Each row was made from one path, in order. Every step used is in the known rows, and no mark comes twice. Write each row's path.
(in the rows, 128 means zero)
Known rows:
F -> D -> Z: [132 132 147 114 105 135 132 125  96 130 124 107 112  86  67 104  85 143
 159 147 110 140 189 130 146 125  97 160 121 124 116]
D -> Z -> G -> J -> S -> P: [126 131 131 118 122 131 152 139 125 109 115 114 112  99 105 122 119 130
 117 115 114 130 190 130 149 120 112 130 131 118 109]
U -> Z -> G -> J: [131 115 126 138 132 124 152 128  85 131  93  96 115 109  93 136  65 138
 158 146 141 139 181 137 170 105 129 132 127 114 116]
U -> Z -> S -> F -> D: [131 105 146 152 124 118 150 111 103 121 114 120 120  97  75 108  58 123
 185 178 143 139 183 151 146 109 105 156 118 121 123]
Z -> G: [138 137 123 137 117 133 159 136 114 115  94 100 105 115 106 141  50 151
 149 138 117 144 163 126 165 104 125 138 135 104 127]
T -> Z: [130 116 134 127  97 121 159 117  85 124 115  88 105 108  84 129  36 153
 153 161 115 145 164 129 150 110 132 160 141  95 136]
G -> J -> S -> F -> D -> Z -> V: [117 113 139 134 114 128 137 128 102 127 147 132 135  85  92  92 130 130
 144 144 107 126 206 144 154 117 108 145 127  98 116]
M -> L -> E -> J -> S: [131 162 150 116 116 148 151 102  83 144 161 118 144 129  92 133  25 151
 184 153 102 130 137 118 148 119 140 157 147  99 147]
T -> Z -> S -> J -> G: [127  98 132 142 104 118 177 120  98  92 110 121 102 115 103 121  49 135
 134 154 122 146 166 142 133 104 120 166 149 110 132]
G -> J -> S -> F -> D -> Z -> U: [115 119 147 110 119 127 130 127  95 119 150 147 135  80  95  92 115 134
 148 142 112 126 202 145 146 117 112 145 121  96 127]
F -> D -> J -> S -> P -> E: [108 112 138 136 117 136 140 111 101 110 149 133 127 101  99 104 101 144
  94 130 116 132 180 148 137 107  90 147 144 104 118]
G -> J -> S -> F -> D: [114 109 135 127 119 125 134 126  85 123 161 139 143  97  98 105 110 134
 136 143 108 130 200 149 147 109 117 148 138  84 139]
P -> G -> J: [103 119 110 110 112 135 145 139  73 129 136 119 136 127 109 131  57 154
  90 137 113 140 170 133 143 119 128 148 144 106 138]
M -> L -> E -> P: [142 169 142 123 117 147 150 108  89 149 151 102 145 125  80 147   9 155
 166 159 108 131 115 116 148 131 145 154 146 106 149]
M -> L -> E -> J -> S -> F: [124 156 151 121 120 148 151 103 101 139 170 127 155 125  94 125  33 142
 179 163 104 126 139 120 141 122 135 159 146  96 150]
D -> J: [138 120 123 128 124 132 131 118 103 122 112 113 115 122  91 136  57 149
 125 141 121 136 172 122 146 109 108 141 149 112 128]
S -> F -> D -> J: [116 110 136 137 124 134 129 122 129 113 138 136 137  96  85 102  87 131
 133 166 121 134 184 136 138 114  92 158 136 103 129]
U -> Z -> S -> P: [131 109 134 150 125 121 156 111 104 121 107 109 113 113  82 129  54 132
 165 157 145 138 165 141 142 114 117 151 129 120 120]
E -> P -> D: [ 98 149 121 143 123 138 128 122  72 122 148  93 137 105  87 131  58 151
 123 136 126 142 135 129 149 123 121 139 128  98 141]
F -> D -> J -> S -> P: [113 116 143 133 118 132 132 109 103 109 144 133 124 102  98 102 110 136
 122 132 113 129 188 144 147 111  91 152 142 107 116]
G -> J -> S -> P: [115 114 124 125 120 128 139 126  86 124 155 128 136 114 106 127 105 143
 117 121 110 130 182 139 143 113 130 143 148  82 137]
G -> J -> S -> P -> D -> Z: [104 121 129 124 118 133 129 125  86 119 157 123 134 100 105 114 126 132
 114 116 118 128 190 137 139 120 117 140 134  95 133]
M -> L -> E -> J -> G: [124 154 140 116 118 153 154 117  86 144 155 119 148 135  92 142  16 155
 168 157 102 134 127 110 140 126 145 164 150 106 148]
U -> Z -> S -> P -> G -> J: [114 103 124 140 128 124 156 119  94 117 115 119 124 117  94 127  64 130
 130 149 146 136 170 148 141 116 119 147 133 122 121]
G -> J -> S -> P -> D: [102 117 124 132 120 134 130 122  78 119 161 125 138 107 110 120 112 139
 117 118 119 131 183 141 142 113 126 143 140  81 142]
J -> G: [112 114 127 134 105 130 150 147  84 130 135 116 126 131 103 141  54 157
 127 146 100 140 161 121 134 121 132 163 145 111 136]
L -> E -> P -> G -> J -> S -> F: [106 141 129 137 138 122 155 130  82 134 179 123 164 117 100 132  70 150
 107 152 108 123 151 137 142 141 140 131 143 102 134]
M -> L -> E -> P -> D: [129 173 142 129 117 152 141 104  82 144 158 100 147 118  85 140  16 150
 165 157 116 131 115 117 147 130 141 154 138 105 155]
L -> E -> J -> S -> F -> D -> Z -> G: [117 145 151 133 141 130 155 124 107 121 156 127 142  95  90 110  94 139
 167 151 108 128 180 132 150 129 118 135 128 107 114]
M -> L -> E: [153 159 146 119 106 147 149 106  94 154 140 106 134 126  83 144   4 154
 186 164 108 132 133 113 147 125 144 163 146 106 153]

Write each row's path:
[104 158 142 114 117 153 159 106  96 134 173 127 155 137 108 130  39 148
 142 146 104 125 128 121 137 129 136 159 152 104 143] | M -> L -> E -> J -> S -> P -> G
[112 123 138 123 117 139 153 132 112 109 133 123 120  81  96 100 124 136
 100 120 113 136 192 146 144 115  97 140 126 112 108] | F -> D -> Z -> G -> J -> S -> P -> E
[104 121 127 139 115 137 134 125  96 123 147 118 131  94 104 107 130 134
 123 121 117 126 187 136 150 121 118 140 129  95 120] | G -> J -> S -> P -> D -> Z -> V
[ 97 141 134 131 135 132 157 121  85 129 173 125 151 127 104 131  67 157
 131 141 106 128 154 127 138 135 135 141 146  98 127] | L -> E -> J -> S -> P -> G
[119  93 143 155 132 119 151 119 107 109 115 134 124 105  87 109  74 119
 154 171 141 133 187 151 139 111  98 153 126 133 116] | U -> Z -> S -> F -> D -> J -> G
[ 88 114 133 110 111 130 143 136  88 118 161 139 144 107 112  96 110 132
  88 138 106 127 198 147 137 124 103 149 132 116 126] | P -> G -> J -> S -> F -> D -> Z
[133 133 144 133  99 138 138 124 108 136 111 101 108  80  66  96  92 145
 171 155 110 139 185 127 160 127  96 159 115 125  99] | F -> D -> Z -> V
[127 114 135 140 128 118 154 124  78 128 106 102 116 112 102 128  80 134
 158 139 135 133 190 145 172 102 127 129 127 113 114] | U -> Z -> G -> J -> S
[ 87 128 129 126 127 135 146 118  93 113 162 126 140 123 103 121  90 148
 130 124 107 136 161 131 139 113 118 148 147  86 125] | E -> J -> S -> P
[ 98 130 118 133 125 148 135 134 124 105 128 110 124  94 103 121 113 131
 104 119 135 135 166 125 137 127 111 141 127 104 127] | S -> P -> D -> Z -> G -> J
[133 102 140 141 113 121 163 110 120  89 112 125 107  89  88 104  61 125
 146 172 127 141 178 149 142 101 103 159 137 104 131] | T -> Z -> S -> F -> D -> J
[ 97 116 139 128 116 133 137 114 101 105 149 137 130 110 109 100 110 136
  97 131 112 127 186 147 143 115  89 153 144 115 114] | F -> D -> J -> S -> P -> G
[119 118 136 125 124 134 139 139 135 111 128 131 132  79  85  98 111 123
 136 155 119 135 195 137 145 120  97 150 122 108 121] | S -> F -> D -> Z -> G -> J
[111 141 136 130 116 138 129 129  88 110 127 104 113  89 107 111 108 130
 137 120 126 134 192 134 154 115 107 131 113 114 128] | P -> D -> Z -> G -> J -> S
[118 148 119 128 137 129 153 133  70 141 158 108 153 119  89 147  46 162
 111 149 112 132 140 128 147 142 147 130 144 107 134] | L -> E -> P -> G -> J
[118 154 138 151 139 128 135 111  71 130 164 105 144 108  92 135  67 151
 136 142 120 125 148 130 149 133 130 125 134 106 134] | L -> E -> P -> D -> J -> S
[ 89 122 135 132 106 127 154 122  99 116 163 125 134 131 124 119  91 146
  99 127 104 126 169 140 134 122 116 154 147 102 128] | J -> S -> P -> G
[102 117 134 144 107 130 158 118 100 122 162 119 131 121 111 125  80 155
  96 127 108 132 161 141 126 112 119 147 147  90 133] | J -> S -> P -> E
[125 104 130 154 124 125 163 112 103 122 112 109 116 113  83 131  43 140
 137 154 147 142 158 145 133 111 116 147 130 117 123] | U -> Z -> S -> P -> E
[110 118 155 140 107 121 140 117 102 120 165 133 136 100 100  96  99 134
 155 155 103 128 193 149 142 111 104 160 131  94 133] | J -> S -> F -> D
[131 100 144 152 132 119 145 108 110 113 109 126 119  98  78 108  66 118
 168 173 148 135 188 151 146 106  95 149 123 128 117] | U -> Z -> S -> F -> D -> J
[141 129 134 125 115 130 150 126 134 109 110 117 105  99  80 124  77 132
 141 137 121 138 171 127 127 127 102 149 129 128 118] | D -> Z -> S -> P
[ 94 143 114 126 121 132 151 134  79 124 147 104 142 128  99 137  48 158
  83 139 111 139 132 132 144 129 123 141 142 113 129] | E -> P -> G
[ 71 127 125 121 125 137 151 122  91 109 167 130 145 130 115 118  89 148
 104 122 106 133 159 134 136 117 115 148 148  94 123] | E -> J -> S -> P -> G
[ 87 113 111 132 119 146 163 141  76 127 149 118 140 128  96 138  38 171
  77 136 109 151 140 126 120 109 126 145 147  95 136] | P -> E -> J -> G
[103 135 137 136 119 137 130 131 106 106 135 114 123  86 109 102 117 120
 132 130 128 131 194 135 147 116 102 133 112 111 131] | P -> D -> Z -> G -> J -> S -> F
[133 127 144 123 111 135 143 122 121 109 120 123 109  82  72 102  95 131
 150 142 118 140 184 139 136 124  91 160 123 125 114] | F -> D -> Z -> S -> P
[132 122 134 145 124 123 157 124  93 131  90  88 108 115  92 136  51 142
 171 153 139 140 173 133 168 107 124 138 124 121 113] | U -> Z -> G
[114 125 157 136 111 122 148 126 122 108 147 131 126  92 105  92 118 125
 149 146 105 126 202 147 148 113  95 149 123 109 117] | J -> S -> F -> D -> Z -> G
[ 75 111 107 137 124 149 163 138 110 115 156 124 146 127 102 138  67 162
  60 128 116 144 132 124 111 121 124 152 154  90 132] | S -> P -> E -> J -> G
[131 146 130 129 137 134 148 122  79 144 145 108 140 117  75 144  34 165
 173 156 112 139 151 114 147 130 142 141 141  95 134] | L -> E -> J
[ 99 100 121 141 113 131 188 125 106  90 129 120 116 111 100 128  50 146
  97 146 121 148 144 142 122 106 126 157 149  96 133] | T -> Z -> S -> P -> E -> J -> G
[112 121 160 132 107 121 138 120 109 120 162 131 132  94  94  90 112 128
 153 152 103 125 201 145 139 119  95 157 125 107 123] | J -> S -> F -> D -> Z
[124 119 147 130 115 129 130 109  87 115 138 128 119 101  94 103  97 140
 139 138 110 132 196 145 153 106  92 150 138 111 119] | F -> D -> J -> S
[137 111 136 146 125 129 145 117 132  95 118 146 120  94  89 106  69 123
 151 164 127 140 181 149 137 105  91 154 133 110 132] | Z -> S -> F -> D -> J
[143 130 148 120 107 132 140 121 104 115 114 119 104  82  68 102  79 135
 167 148 115 143 190 139 144 119  92 157 118 128 117] | F -> D -> Z -> S
[115 119 148 141 109 119 143 120 105 124 160 127 135 115 106 111  83 138
 151 154 104 127 185 140 139 112 114 153 137  92 138] | J -> S -> F
[ 86 138 128 151 135 133 124 116  92 105 164 116 147 106 103 115  93 133
  99 135 127 128 151 139 143 118 103 130 133 102 135] | E -> P -> D -> J -> S -> F
[118 110 128 146 113 129 161 106 114  85 112 112 103  99  99 119  63 130
 126 148 138 141 160 142 137 106 111 153 140 102 135] | T -> Z -> S -> P -> D -> J
